Each row was made from one walk, in order. Every step used is in the known rows, and no mark comes twice. Write each row's walk.
Known rows:
fila > lomel > kuvo > suza > vanur: [-0.07  0.19 -0.05 -0.27 -0.39  0.00 -0.09  0.12  0.06 -0.07  0.00  0.27
  0.12 -0.09 -0.08  0.00  0.11 -0.16 -0.21 -0.07 -0.02  0.10 -0.05  0.12
  0.17]
fegos > fila > lomel: [ 0.04  0.00 -0.22  0.01  0.02  0.19  0.11 -0.07 -0.08  0.01  0.28  0.06
 -0.01  0.04 -0.10 -0.07 -0.26  0.18  0.12 -0.03  0.01  0.15  0.36 -0.05
  0.31]
fila > riso > pubu: [-0.06  0.12  0.06 -0.06  0.05 -0.11  0.08  0.26  0.03  0.02  0.27 -0.11
  0.15  0.10 -0.01  0.08 -0.08 -0.59  0.27  0.07 -0.06 -0.09 -0.64 -0.06
  0.09]
fila > lomel > kuvo: [-0.10  0.20 -0.06 -0.13 -0.02  0.02 -0.09  0.06  0.03 -0.05  0.00  0.15
  0.19 -0.03  0.18  0.05  0.00 -0.10  0.08  0.00  0.07 -0.23  0.25  0.00
  0.48]
pubu > suza: [-0.14  0.08  0.03 -0.06 -0.25 -0.13  0.08 -0.18 -0.16  0.14  0.12  0.13
  0.15  0.09 -0.03  0.04 -0.05  0.36 -0.06  0.07  0.04 -0.12 -0.32  0.10
  0.00]
pubu > suza > vanur > fegos: [ 0.00  0.05  0.26 -0.20 -0.32 -0.20  0.15 -0.12 -0.12 -0.02 -0.02  0.19
  0.06  0.13 -0.22  0.11  0.03  0.17 -0.13 -0.10 -0.01  0.14  0.08  0.09
  0.08]
zufe > kuvo > suza > fila > fegos: [-0.04  0.21  0.09 -0.23 -0.12 -0.21 -0.06 -0.06 -0.16  0.19  0.03  0.06
 -0.08  0.14 -0.18 -0.09 -0.13  0.00  0.00  0.16  0.04 -0.04  0.23 -0.01
  0.21]
suza > vanur > fegos > fila > lomel > kuvo > zufe > vumo: [ 0.13  0.14 -0.15 -0.29  0.00 -0.08 -0.12 -0.01 -0.31  0.17  0.09  0.04
  0.00 -0.02 -0.13  0.03 -0.04 -0.49  0.04  0.10 -0.12  0.05  0.43  0.05
  0.05]
nera > vanur > fegos: [ 0.09 -0.06  0.17 -0.04 -0.19 -0.18  0.19  0.03 -0.02 -0.05  0.11  0.08
 -0.06  0.08 -0.30  0.08  0.05 -0.29 -0.08 -0.16 -0.04  0.08  0.24  0.02
 -0.01]
kuvo > suza: [ 0.02  0.00 -0.05 -0.08 -0.26 -0.14 -0.02 -0.08 -0.11 -0.06  0.21  0.08
  0.02  0.01 -0.14 -0.03 -0.02 -0.21 -0.12  0.01 -0.03 -0.04 -0.33  0.15
 -0.08]
vanur > suza > fila > riso: [-0.11  0.32 -0.04  0.03  0.08 -0.09  0.05  0.12  0.09  0.00  0.17  0.02
  0.12  0.19  0.02 -0.07 -0.13  0.19  0.08  0.14 -0.09 -0.03 -0.19 -0.13
 -0.07]
lomel > fila: [-0.10  0.13 -0.08 -0.08  0.05  0.11  0.03  0.07  0.18  0.09 -0.10  0.06
  0.08  0.04 -0.01 -0.05  0.05 -0.04  0.02  0.28  0.03  0.29  0.08 -0.10
 -0.06]
nera > vanur > fegos > fila > riso: [ 0.04 -0.04  0.00  0.10 -0.01 -0.06  0.11  0.07  0.01 -0.04  0.28 -0.12
  0.05  0.14 -0.24 -0.07 -0.13 -0.36  0.07  0.04 -0.06  0.03  0.10 -0.17
 -0.04]
vanur > suza: [-0.11  0.01  0.00  0.08  0.06 -0.19  0.13 -0.01 -0.03 -0.04  0.15  0.13
  0.15  0.13  0.07  0.09  0.01  0.44 -0.01  0.00 -0.03  0.12 -0.10  0.13
 -0.23]
zufe > kuvo > lomel > fila: [-0.12  0.04 -0.16 -0.18  0.07  0.09 -0.09 -0.04  0.02 -0.02  0.10  0.19
 -0.01 -0.03  0.02 -0.05 -0.08 -0.35 -0.07  0.26 -0.03  0.37  0.10 -0.08
  0.03]
zufe > kuvo: [-0.01 -0.03 -0.04 -0.10  0.18 -0.19 -0.09 -0.10 -0.15  0.10 -0.07  0.16
 -0.07 -0.12 -0.01  0.01 -0.04 -0.20 -0.02  0.02  0.00 -0.12  0.03  0.01
  0.08]
riso > pubu > suza > vanur > fegos > fila > lomel > kuvo > zufe: [ 0.09  0.11  0.01 -0.39 -0.17 -0.18 -0.17  0.10 -0.23  0.19  0.26  0.18
  0.09  0.10 -0.09  0.10  0.02 -0.45 -0.06 -0.05  0.02 -0.01  0.00  0.15
  0.44]
fegos > fila: [ 0.05 -0.06 -0.06  0.10  0.05  0.16 -0.10  0.01 -0.07  0.21  0.13 -0.05
 -0.07 -0.02 -0.16 -0.05 -0.07 -0.03  0.01  0.08  0.06  0.20  0.39 -0.04
 -0.06]
riso > fila > lomel > kuvo > suza > vanur > fegos: [ 0.03  0.03  0.21 -0.33 -0.35 -0.15  0.04 -0.03 -0.04 -0.05  0.06  0.24
  0.01  0.08 -0.21  0.10 -0.01 -0.18 -0.09 -0.10 -0.01  0.16  0.20  0.11
  0.26]
riso > pubu: [-0.04  0.10  0.09 -0.09  0.02 -0.05  0.02  0.22 -0.02  0.13  0.18 -0.03
  0.06  0.02 -0.03  0.13 -0.01 -0.45  0.20  0.03  0.00  0.02 -0.43  0.05
  0.09]
kuvo > suza > pubu: [-0.17  0.33  0.00 -0.08 -0.22 -0.10  0.16  0.08 -0.16 -0.04  0.06  0.10
  0.14  0.02 -0.28 -0.07  0.04 -0.28 -0.07  0.07 -0.07 -0.02 -0.74  0.17
  0.13]
kuvo > suza > vanur > fegos > fila: [ 0.10 -0.06  0.09 -0.05 -0.19  0.02 -0.03 -0.04 -0.13  0.13  0.14  0.06
 -0.07  0.05 -0.35  0.00 -0.04 -0.11 -0.10 -0.01  0.02  0.33  0.45  0.04
 -0.03]
riso > pubu > suza > vanur > fegos > fila > lomel: [ 0.01  0.06 -0.06 -0.13 -0.16  0.07  0.20 -0.07 -0.16  0.06  0.34  0.16
  0.06  0.13 -0.22  0.03 -0.25  0.14  0.12 -0.06  0.00  0.21  0.22  0.03
  0.38]
vanur > fegos > fila > lomel: [ 0.08 -0.04 -0.11 -0.03 -0.01  0.10  0.18 -0.13 -0.15 -0.03  0.28  0.07
 -0.02  0.12 -0.17 -0.02 -0.27  0.16  0.13 -0.07  0.00  0.17  0.45 -0.03
  0.36]

Write each row's walk:
[-0.26  0.35  0.03  0.04  0.00 -0.13  0.26  0.13 -0.09 -0.02  0.02  0.14
  0.23  0.11 -0.13  0.01  0.06  0.18  0.00  0.06 -0.07  0.10 -0.58  0.16
  0.02] -> vanur > suza > pubu
[ 0.06  0.00  0.11 -0.08 -0.19  0.00 -0.11  0.00 -0.11  0.15  0.10  0.09
 -0.02  0.02 -0.30  0.03  0.01 -0.19 -0.10  0.01  0.06  0.25  0.52  0.04
  0.05] -> lomel > kuvo > suza > vanur > fegos > fila
[ 0.00 -0.01 -0.08  0.12  0.08  0.03  0.01  0.06  0.02 -0.02  0.22 -0.16
  0.08  0.10 -0.09 -0.11 -0.15 -0.22  0.11  0.11 -0.04  0.00 -0.02 -0.18
 -0.04] -> fegos > fila > riso
[-0.11  0.08 -0.13 -0.03  0.03  0.04  0.05  0.06  0.13 -0.21  0.23 -0.05
  0.14  0.13  0.04 -0.11 -0.14 -0.37  0.05  0.23 -0.10  0.16 -0.24 -0.22
  0.00] -> kuvo > lomel > fila > riso
[-0.09  0.31  0.06 -0.10  0.05 -0.04  0.02  0.31  0.06  0.14  0.24 -0.05
  0.09  0.11 -0.04  0.05 -0.11 -0.47  0.26  0.13 -0.06 -0.04 -0.53 -0.09
  0.12] -> suza > fila > riso > pubu
[-0.13  0.12  0.14 -0.10 -0.22 -0.22  0.14 -0.05 -0.20  0.20  0.36  0.05
  0.23  0.20 -0.15  0.11 -0.15 -0.07  0.14  0.13  0.01 -0.10 -0.56  0.05
  0.08] -> vanur > fegos > fila > riso > pubu > suza
[-0.02  0.10  0.11 -0.08 -0.02 -0.07  0.06  0.27  0.00  0.09  0.29 -0.08
  0.12  0.11 -0.17  0.08 -0.09 -0.60  0.23  0.06 -0.05  0.10 -0.35 -0.06
  0.09] -> suza > vanur > fegos > fila > riso > pubu
[-0.08  0.31  0.04 -0.13 -0.04 -0.09  0.01  0.28  0.02  0.12  0.31 -0.03
  0.10  0.11 -0.08  0.04 -0.11 -0.54  0.22  0.13 -0.07 -0.06 -0.64 -0.04
  0.09] -> kuvo > suza > fila > riso > pubu
[-0.10 -0.01  0.03 -0.18 -0.07 -0.04  0.04 -0.06 -0.02 -0.05  0.09 -0.04
  0.04  0.19 -0.06 -0.09 -0.12 -0.17  0.03  0.25  0.02  0.26  0.29 -0.10
  0.17] -> kuvo > lomel > fila > fegos
[-0.10  0.22  0.12 -0.11 -0.02 -0.17  0.04  0.00 -0.06  0.17  0.03  0.03
  0.01  0.25 -0.08 -0.04 -0.11  0.39  0.06  0.15  0.04  0.08  0.33 -0.02
  0.10] -> vanur > suza > fila > fegos
[-0.01  0.02  0.05  0.02 -0.11 -0.09  0.09 -0.02 -0.05 -0.01  0.23 -0.05
  0.13  0.18 -0.20 -0.06 -0.14 -0.10  0.04  0.07 -0.05  0.05 -0.01 -0.13
  0.00] -> pubu > suza > vanur > fegos > fila > riso
[-0.17  0.14  0.06 -0.08 -0.20 -0.15  0.10  0.00 -0.15  0.23  0.36  0.04
  0.24  0.15 -0.09  0.07 -0.13 -0.05  0.14  0.15  0.01 -0.11 -0.64  0.04
  0.04] -> fegos > fila > riso > pubu > suza
[ 0.08  0.00 -0.12 -0.10 -0.17  0.08  0.16 -0.11 -0.14 -0.06  0.31  0.15
 -0.01  0.09 -0.25 -0.04 -0.24  0.10  0.03 -0.09 -0.02  0.23  0.36  0.03
  0.33] -> kuvo > suza > vanur > fegos > fila > lomel
[-0.10 -0.02  0.02 -0.21 -0.01 -0.11  0.01 -0.09 -0.07 -0.01  0.07  0.02
  0.01  0.15 -0.07 -0.08 -0.13 -0.24  0.03  0.26  0.03  0.22  0.30 -0.10
  0.20] -> zufe > kuvo > lomel > fila > fegos
[-0.03  0.12 -0.11 -0.14 -0.26 -0.08 -0.11 -0.03 -0.12 -0.02  0.25  0.17
  0.12 -0.02 -0.06 -0.01 -0.05 -0.28 -0.06  0.04  0.04 -0.13 -0.01  0.13
  0.24] -> fegos > fila > lomel > kuvo > suza
[ 0.00  0.10 -0.03 -0.17 -0.28 -0.14 -0.07 -0.07 -0.16 -0.05  0.26  0.18
  0.11  0.03 -0.12  0.02 -0.06 -0.29 -0.06  0.01  0.04 -0.12  0.06  0.14
  0.27] -> vanur > fegos > fila > lomel > kuvo > suza
[ 0.07  0.01  0.24 -0.17 -0.20 -0.13  0.11 -0.03 -0.04 -0.09 -0.08  0.12
 -0.01  0.09 -0.21  0.09  0.06 -0.01 -0.10 -0.13 -0.03  0.20  0.24  0.04
  0.08] -> suza > vanur > fegos
[-0.03 -0.14 -0.11 -0.13  0.03 -0.03 -0.17 -0.16 -0.23 -0.15  0.28  0.19
 -0.13 -0.10  0.04  0.00 -0.19 -0.43 -0.14 -0.02 -0.08  0.12  0.03  0.02
  0.14] -> zufe > kuvo > lomel
[-0.16  0.21  0.07 -0.22 -0.35 -0.05  0.06  0.14  0.03  0.11  0.07  0.18
  0.20  0.03 -0.10  0.05  0.05  0.00 -0.07  0.01 -0.04  0.11 -0.48  0.06
  0.03] -> fila > riso > pubu > suza > vanur
[-0.06  0.10  0.22 -0.26 -0.32 -0.17  0.15 -0.03 -0.08 -0.08  0.17  0.19
  0.13  0.19 -0.21  0.10 -0.04 -0.17 -0.06  0.02 -0.06  0.27 -0.13  0.02
  0.12] -> kuvo > lomel > fila > riso > pubu > suza > vanur > fegos
[-0.18  0.39  0.02 -0.13 -0.25 -0.10  0.13  0.07 -0.21 -0.02  0.11  0.17
  0.19  0.05 -0.29 -0.03  0.01 -0.35 -0.03  0.07 -0.01 -0.05 -0.41  0.17
  0.37] -> vanur > fegos > fila > lomel > kuvo > suza > pubu
[ 0.10  0.07 -0.02 -0.36 -0.18 -0.16 -0.18  0.03 -0.23  0.15  0.20  0.19
  0.07  0.09 -0.08  0.05  0.02 -0.30 -0.13 -0.06  0.02 -0.02  0.15  0.13
  0.41] -> pubu > suza > vanur > fegos > fila > lomel > kuvo > zufe
[-0.02 -0.07 -0.12 -0.20 -0.03  0.17  0.08 -0.02  0.07  0.06  0.22  0.12
 -0.08  0.03  0.01 -0.02 -0.28  0.07  0.17  0.00 -0.01  0.12  0.12 -0.02
  0.38] -> riso > fila > lomel
[-0.18  0.16  0.08 -0.11 -0.21 -0.20  0.13  0.00 -0.13  0.15  0.31  0.05
  0.26  0.16 -0.04  0.09 -0.11 -0.05  0.13  0.13 -0.01 -0.18 -0.76  0.05
  0.06] -> fila > riso > pubu > suza
[-0.14  0.19  0.05 -0.18 -0.33  0.00  0.02  0.15  0.01  0.18  0.12  0.16
  0.18  0.02 -0.16  0.04  0.02 -0.02 -0.07  0.04 -0.02  0.18 -0.34  0.05
  0.01] -> fegos > fila > riso > pubu > suza > vanur
[ 0.04  0.25 -0.06 -0.39 -0.10 -0.15 -0.21  0.13 -0.19  0.24  0.24  0.18
  0.08  0.08  0.03  0.07  0.00 -0.36 -0.02  0.01  0.02 -0.14 -0.15  0.12
  0.45] -> riso > pubu > suza > fila > lomel > kuvo > zufe
[-0.06  0.18 -0.01 -0.16 -0.09  0.06 -0.10  0.07 -0.01  0.03  0.02  0.19
  0.15 -0.02  0.02  0.05 -0.01 -0.11  0.03 -0.01  0.08 -0.04  0.54 -0.01
  0.48] -> suza > vanur > fegos > fila > lomel > kuvo
[ 0.08  0.29 -0.21 -0.29  0.08 -0.06 -0.16  0.02 -0.27  0.21  0.07  0.04
 -0.01 -0.03 -0.01  0.00 -0.07 -0.40  0.08  0.17 -0.12 -0.08  0.29  0.02
  0.06] -> suza > fila > lomel > kuvo > zufe > vumo
[-0.22  0.21  0.05 -0.14 -0.20 -0.17  0.14  0.02 -0.07  0.19  0.28  0.07
  0.29  0.17 -0.04  0.07 -0.09 -0.06  0.14  0.22  0.00 -0.08 -0.74  0.02
  0.04] -> lomel > fila > riso > pubu > suza
